In the rows, zero is written as 128.
Known rows, with every step that occurs:
rizis -> zurog -> vatop: [116 134 135  97 161 114 133 116 157 151 139 131 148 114  95 151  94 180
 117 131  98 160 195 123 128 133 153 146 149  97 139 115 106 104 127  95
 114 126 143 135 139 100 122 117 140 129 171 110 128 114 164 128]
bitutik -> gegik -> sebet -> vatop: [129 134 105 135 119  87 135  90 189 147 148 118 139 131 127 108 124 142
 113 179 134 112 110 100 125 171 109 133 122 136 123 121 114  98 126 195
 157 114  54 137 123  94  98 120 138 111 111 129 156 161 145 126]
sebet -> vatop -> zurog -> rizis: [161 114 114 130 115  96 117  70 214 147  99 138 160 149  97 159  90 219
 100 135 104  91 180  74 144 143 139 160 140 113 125 134 137 137  95 107
 147 113 116 126 125 109 102 120 115 110 106 123 134 139 145 120]
gegik -> sebet: [130 146 131 155 137  98 152 100 155 116 124 114 146 156 133 127 148 136
 150 156 120 124 122 116 113 135 141 108 135 141 145 117 118 165 109 143
 156 108  74 125 131 125 143 127 131 149 129 125 130 135 138 111]
sebet -> vatop -> ramezel: [124 112 119 147 106 137 127  74 197 140 135 147 159 142 103 151 116 196
 118 129 124 117 174  74 152 157 132 142 138 116 105  71 152 164 124 115
 169 106 105 119 102 111  89 121 116 131  90 136 131 162 143 119]
laki -> zurog -> sebet -> vatop -> ramezel: [ 97 138 122 143 144 110 138  63 201 153 149 131 131 160  91 141 144 252
  99 124 105 102 183  86 124 136 142 172 165  98 143 116 105 185 133 102
 126  92 102 145 128  95 146 127 148 116  97 120 124 140 118 115]
ramezel -> sebet -> vatop -> zurog -> rizis: [157 120 118 141 126  84 143  71 179 129 104 190 140 157  99 140 104 190
 107 168  87 131 174  69 142 125 121 115 126 113 112 150 119 114 101 119
 129  80 100 136 140 152 103 138 117 116 101 124 131 129 139 122]
bitutik -> gegik -> sebet -> vatop -> ramezel: [124 136 109 145 109  90 141  87 196 150 149 120 148 134 123 112 131 166
 117 180 142 119 120  90 130 181 103 137 122 131 116 101 119 108 131 194
 160 111  60 131 120  96  92 123 137 117 105 134 157 168 144 136]
rizis -> zurog: [128 148 154 102 150 111 134 149 125 142 136 135 131 124 110 142 102 188
 119 143 104 161 184 117 106 122 145 121 153 103 147 125 129 112 119 108
 101 111 130 137 150 114 139 125 142 131 181 116 112 120 151 130]
vatop -> sebet: [119 147 139 157 132 103 155 119 157 120 130 130 125 159 125 127 149 199
 120 150 118 144 146  74 122 115 131  97 139 149 119 152 127 116 138 126
 119  96 106 130 130 133 139 150 125 138 119 130 124 115 132 131]
pasor -> gegik -> sebet: [119 106 114 170 123 100 177 121 167 139 134 111 180 134 135 108 120  95
 158 158 125 118 100 128 118 156 117 135 104 137 147 116 103 135 132 200
 144 128  85 125 139  99 118 119 116 124 123 118 134 159 129 107]
rizis -> zurog -> sebet -> vatop -> ramezel: [108 156 138 112 147  84 140  99 175 142 119 133 151 145  92 157 122 246
 127 153  93 152 204  91 132 135 155 152 170 100 124  93 119 115 129 112
 120  85 102 141 137  86 139 136 136 133 158  98 126 153 162 128]
ramezel -> vatop -> zurog -> sebet: [142 117 121 147 143 110 146  51 177 143 109 167 154 141 108 150 118 230
  95 157  90 157 172  81 136 129 142 148 126  81 113 156  89 100 120 129
 114  94 124 140 145 153 143 111 107 111 129 101 155 152 135 134]
pasor -> gegik: [118  93 111 153 119 121 161 139 149 148 137 123 168 113 131 110 107  91
 143 137 131 121 104 140 127 150 109 151  99 127 137 122 110 109 145 189
 124 143 124 126 135 101 107 121 114 111 122 120 133 154 122 119]
bitutik -> gegik -> sebet -> vatop -> zurog -> laki: [136 132 108 135 118  83 132  89 197 151 140 118 146 126 118 128 117 168
 111 186 127 109 115  92 131 179 108 159 130 129 130 125 101  97 126 203
 149 114  61 141 130  89 104 119 131  99 122 130 163 157 147 126]
pasor -> gegik -> sebet -> vatop -> ramezel: [117  99 109 181 112 103 176  93 201 144 138 122 194 141 124 120 113 129
 152 159 124 112 122 103 129 172 118 142 109 131 136  86 115 153 132 195
 163 116  74 121 124  93  97 116 113 127 105 120 136 177 136 104]
sebet -> vatop: [133 106 105 126 127 129 112  82 183 134 132 147 139 138 110 137 100 149
 106 124 109 102 151  95 140 140 142 129 136 126 118 110 143 146 114 115
 160 115  96 128 108 107 102 114 118 118 102 124 123 149 147 107]
laki -> zurog -> sebet -> vatop: [101 137 115 134 153 107 130  67 194 149 147 131 119 158  96 133 135 229
  95 121  95  96 173  95 117 128 147 162 166 104 151 136 102 176 129 103
 123  96  96 148 131  95 153 125 147 109 104 117 121 133 119 107]
pasor -> gegik -> sebet -> vatop -> zurog: [125 100 110 180 122  93 176  94 202 147 128 116 189 142 124 120  98 136
 140 162 111 107 121  98 118 163 128 139 116 129 149 111 107 139 122 188
 155 119  74 129 135  87 108 108 112 112 114 116 129 167 134 102]
gegik -> sebet -> vatop -> ramezel: [127 135 124 168 123 102 152  62 203 124 129 127 166 166 115 141 139 181
 143 157 117 116 154  77 132 157 143 116 144 130 128  77 133 191 108 134
 182  92  58 118 114 113 115 122 122 151 102 130 134 159 149 106]
bitutik -> gegik: [124 132 115 117 113 107 123 134 145 155 148 119 120 108 132 103 123 127
 108 161 148 127 103 125 127 162  93 146 111 127 116 138 116  63 146 189
 122 135 108 138 130 105 100 128 140 100 123 133 156 147 129 151]
rizis -> zurog -> sebet: [109 161 143 103 157  81 141 124 144 138 116 124 133 138 105 147 128 213
 133 152  94 160 183 117 121 122 153 146 165 106 135 121 108  97 129 118
 100  95 115 146 150  95 157 139 141 133 178  95 124 136 156 133]
bitutik -> gegik -> sebet: [128 144 114 136 119  86 142 113 163 145 145 109 134 128 135 102 138 131
 123 180 144 126  98 115 118 167 102 131 116 137 128 129 106  90 132 199
 141 120  70 137 132 104 111 127 142 116 123 131 157 152 137 138]
vatop -> zurog: [137 137 151 150 126 111 150 118 149 141 104 113 142 134 116 153 104 217
 103 144 117 133 159  86 114 132 136 143 147 105 141 148 116 114 115 106
 115 118 142 137 152 120 137 118 127 109 133 127 115 125 116 147]
bitutik -> gegik -> zurog -> barab: [146 140 132 133 110  82 151 151 175 178 134 124 142 102 127 125 108 174
 117 180 134 114 103 106 132 163 117 174 142 112 130 150  92  97 143 183
 121 134 113 139 151  88 106 114 131  96 104 124 145 156 132 142]
rizis -> zurog -> gegik -> sebet -> vatop -> ramezel: [137 133 137 120 130  77 143 119 188 152 126 136 152 132 101 162 104 225
 134 166 116 139 182  94 128 151 159 169 150 119 137  90 106 130 123 155
 145 114  87 144 137  92 135 117 146 132 154 127 135 136 177 113]
pasor -> gegik -> zurog -> rizis: [155 100 114 158 109  82 173 129 179 161 106 121 184 115 120 135  86 136
 156 153 122  99 120 123 123 155 118 176 105 117 147 134  94 140 123 186
 116 154 127 114 157  99 104 122 102 118 108 116 137 163 120 126]

Rows:
[142 119 123 151 133  97 150  73 167 127 114 186 129 154 102 136 100 184
 100 168  84 139 170  61 132 125 126 100 134 111 115 142 120 113 110 115
 135  78  93 143 140 147 105 128 119 112 101 123 117 136 135 119] | ramezel -> sebet -> vatop -> zurog
[137 130 138  98 134  89 130 152 150 153 125 136 129 113 106 152  94 192
 126 152 118 141 167 122 126 135 152 173 142 117 140 122 101  96 131 151
 117 134 121 149 144  98 144 121 148 119 169 125 131 121 166 121] | rizis -> zurog -> gegik
[136 115 112 138 134 106 139  78 157 121 126 193 123 149 106 127 109 141
 114 160  89 138 155  82 136 123 123  92 125 122 107 133 125 121 114 124
 140  82  84 135 130 153 101 135 119 122  99 125 126 137 141 110] | ramezel -> sebet -> vatop
[107 135  95 130 135  87 126  64 189 126 102 122 139 155 109 138 146 176
 130 138 101 107 142 103 157 134 148 162 151 128 104 111 109 118 132 133
 151  96  84 141 115  85 133 140 121 125 102  93 144 168 148 119] | zurog -> sebet -> vatop
[130 150 166  99 143  99 139 185 149 160 136 148 157 127 111 148 117 201
 128 153  99 156 170 126 135 120 157 152 177 105 149 141 122 112 131 114
 102 100 143 144 150 104 144 118 143 121 173 105 119 109 163 112] | rizis -> zurog -> barab
[142 139 123 136 114  89 148 128 158 164 132 116 123 101 125 122  96 165
 110 174 137 118 114 103 111 166 109 151 126 114 128 138  95  96 135 179
 120 144 103 134 151  95 103 117 132 103 110 130 141 166 125 155] | bitutik -> gegik -> zurog
[139 125 123 149 140 105 161  86 177 153 109 119 148 108 102 165  85 176
 126 137 104 113 155  99 124 145 159 165 146  99 137 118  79 165 117 101
 138 150 134 118 152 101 114 106 113 128 100 119 124 149 134 133] | gegik -> zurog -> vatop
[136 134 146  86 150 116 116 148 125 136 134 145 141 109  99 169 107 182
 133 154  96 150 175 134 131 134 134 168 158 106 151 122 107 119 127 142
  88 115 138 140 145 114 149 128 128 119 200 119 138 110 157 113] | rizis -> zurog -> laki
[128 117 115 141 136 102 136  88 207 158 155 133 121 147 102 138 118 210
 103 135 116  81 151  99 112 144 152 183 147 122 162 132  88 188 123 145
 147 126  82 150 131 100 149 107 156 106 101 145 129 118 134  90] | laki -> zurog -> gegik -> sebet -> vatop
[101 127 125 141 159 128 144  77 195 158 170 129 129 145  93 132 128 220
  86 113 102 119 183  92 115 126 140 150 153 105 155 150  91 168 135  84
 116 117 131 137 133 113 135 119 148 115 106 134 124  94 121 116] | laki -> zurog -> vatop -> sebet
[147 104 116 131 125 120 114  76 196 142 113 144 154 131  95 173  86 204
  99 142  95  98 168  75 149 149 141 172 152 110 130 121 120 140 110 125
 142 110 110 136 122  99 112 108 109  98 120 125 133 141 143 107] | sebet -> vatop -> zurog -> laki
[107 114 113 146 126 128 151  69 177 142 135 149 167 126  95 147 136 164
 134 132 125 155 172 105 171 156 122 162 121 104  96  85  95 123 146 112
 149 119 147 122 115 131  87 130 124 139  97 131 157 132 143 141] | zurog -> vatop -> ramezel -> sebet
[133 153 130 154 136  73 170  93 163 141  85 112 133 133 113 161 116 206
 144 158 102 112 141  92 117 132 157 163 161 108 134 125  83 157 119 124
 125 121 105 132 161  95 149 128 116 132 104 104 119 171 125 138] | gegik -> zurog -> sebet
[121 135 146 164 104 121 163 105 141 127 129 167 151 146 112 140 155 196
 140 159 134 169 165  84 144 147 101 123 124 110 100  86 129 140 142 130
 129  89 128 120 128 161 101 149 125 148 102 147 139 142 122 148] | vatop -> ramezel -> sebet
[137 138 139 110 139  75 142 138 164 146 123 127 136 126 108 154 105 193
 138 166 113 138 164 116 117 138 159 163 147 123 147 115  97 114 122 159
 131 123  95 148 146  98 151 120 150 130 170 123 131 123 172 112] | rizis -> zurog -> gegik -> sebet
[112 151 134 103 157  83 132 101 169 140 117 133 138 142  97 150 113 222
 124 150  86 146 195 102 126 126 159 143 169 105 131 112 116 106 122 112
 117  89  97 146 140  86 144 133 137 127 164  94 123 147 166 122] | rizis -> zurog -> sebet -> vatop
[131 131 116 141 111  96 154 102 184 175 137 113 146  95 111 135  99 181
 112 169 142 124 133  96 131 183 108 179 124 103 115 112  83  98 143 170
 132 147 117 128 144  87  83 116 129 109  96 134 157 167 132 160] | bitutik -> gegik -> zurog -> vatop -> ramezel
[136 143 119 156 135  74 162  70 191 143  88 120 138 139 105 165 103 216
 134 155  92  99 154  76 122 138 164 162 165 108 127 115  89 166 115 119
 140 115  88 131 152  85 135 122 108 128  92 101 118 181 134 126] | gegik -> zurog -> sebet -> vatop
[111 136 144 111 147 117 141 112 165 155 142 132 162 117  89 162 107 214
 125 136 108 170 211 108 135 144 145 157 150  89 130  87 111 116 134  94
 118 119 150 129 135 104 114 121 139 138 163 119 134 124 161 138] | rizis -> zurog -> vatop -> ramezel
[149 111 117 147 125  87 149  74 182 132 108 185 128 148 101 141  97 186
 105 172  91 130 161  65 141 132 130 126 129 116 109 140 104 106 116 134
 142  88  87 148 138 142 108 129 122 108  96 128 127 135 144 115] | ramezel -> sebet -> vatop -> zurog -> gegik
[133 132 116 154 137  99 143  67 193 120 128 127 152 162 122 132 127 150
 136 152 107 106 138  91 123 141 151 106 141 139 137 102 128 179  99 134
 177  99  52 125 119 112 124 117 124 141 113 120 127 150 150  96] | gegik -> sebet -> vatop
[131 144 125 165 124  77 168  69 199 144  89 121 150 140 101 170 109 240
 139 159 101 107 164  67 128 148 159 169 165 102 122  97  92 176 119 118
 145 109  95 126 148  88 128 126 109 134  86 107 121 188 132 134] | gegik -> zurog -> sebet -> vatop -> ramezel
[161 125 133 137 128 107 142 120 147 139 107 132 140 103 109 183  97 174
 144 159 102 104 133 109 129 145 140 186 154 111 147 124  80 179 119 149
 112 141 128 124 157 112 139 119 102 121 127 127 133 144 126 118] | gegik -> zurog -> laki
[148 130 137 159 115  76 159 107 185 147  91 104 147 136 116 160 108 222
 122 165 126 111 139  83 126 148 148 185 140 122 142 139  83 114 117 157
 147 128 107 148 149 102 148 114 134 109 122 133 136 129 138 130] | vatop -> zurog -> gegik -> sebet
[113 139 145 114 150 110 149 106 163 152 141 150 158 122  87 156 107 214
 124 148 102 181 213 102 135 141 141 143 148  88 126  94 106 110 133  98
 114 104 144 131 141 117 111 127 140 140 160 119 133 121 161 139] | rizis -> zurog -> vatop -> ramezel -> sebet
[147 126 142 134 124 116 130 121 147 135 103 123 150 119 107 178 109 208
 116 153 109 121 150 101 140 144 124 190 149 105 144 144  93 120 122 142
 102 121 150 140 148 118 145 121 114 100 151 130 141 116 123 129] | vatop -> zurog -> laki
[131 149 115 135 119  69 153 110 171 161 120 107 125 110 122 125 115 182
 119 182 131 118 113 100 119 163 115 169 134 115 119 135  82  86 141 186
 121 130  92 141 153  82 115 128 130 105 106 117 149 177 127 157] | bitutik -> gegik -> zurog -> sebet
[123 103 106 172 122  82 183 102 193 156 107 116 175 120 116 134  89 153
 148 159 106 101 122 102 123 157 133 173 125 112 137 114  83 135 136 183
 132 135  94 128 152  71 113 116 102 110  98 101 125 191 128 117] | pasor -> gegik -> zurog -> sebet -> vatop
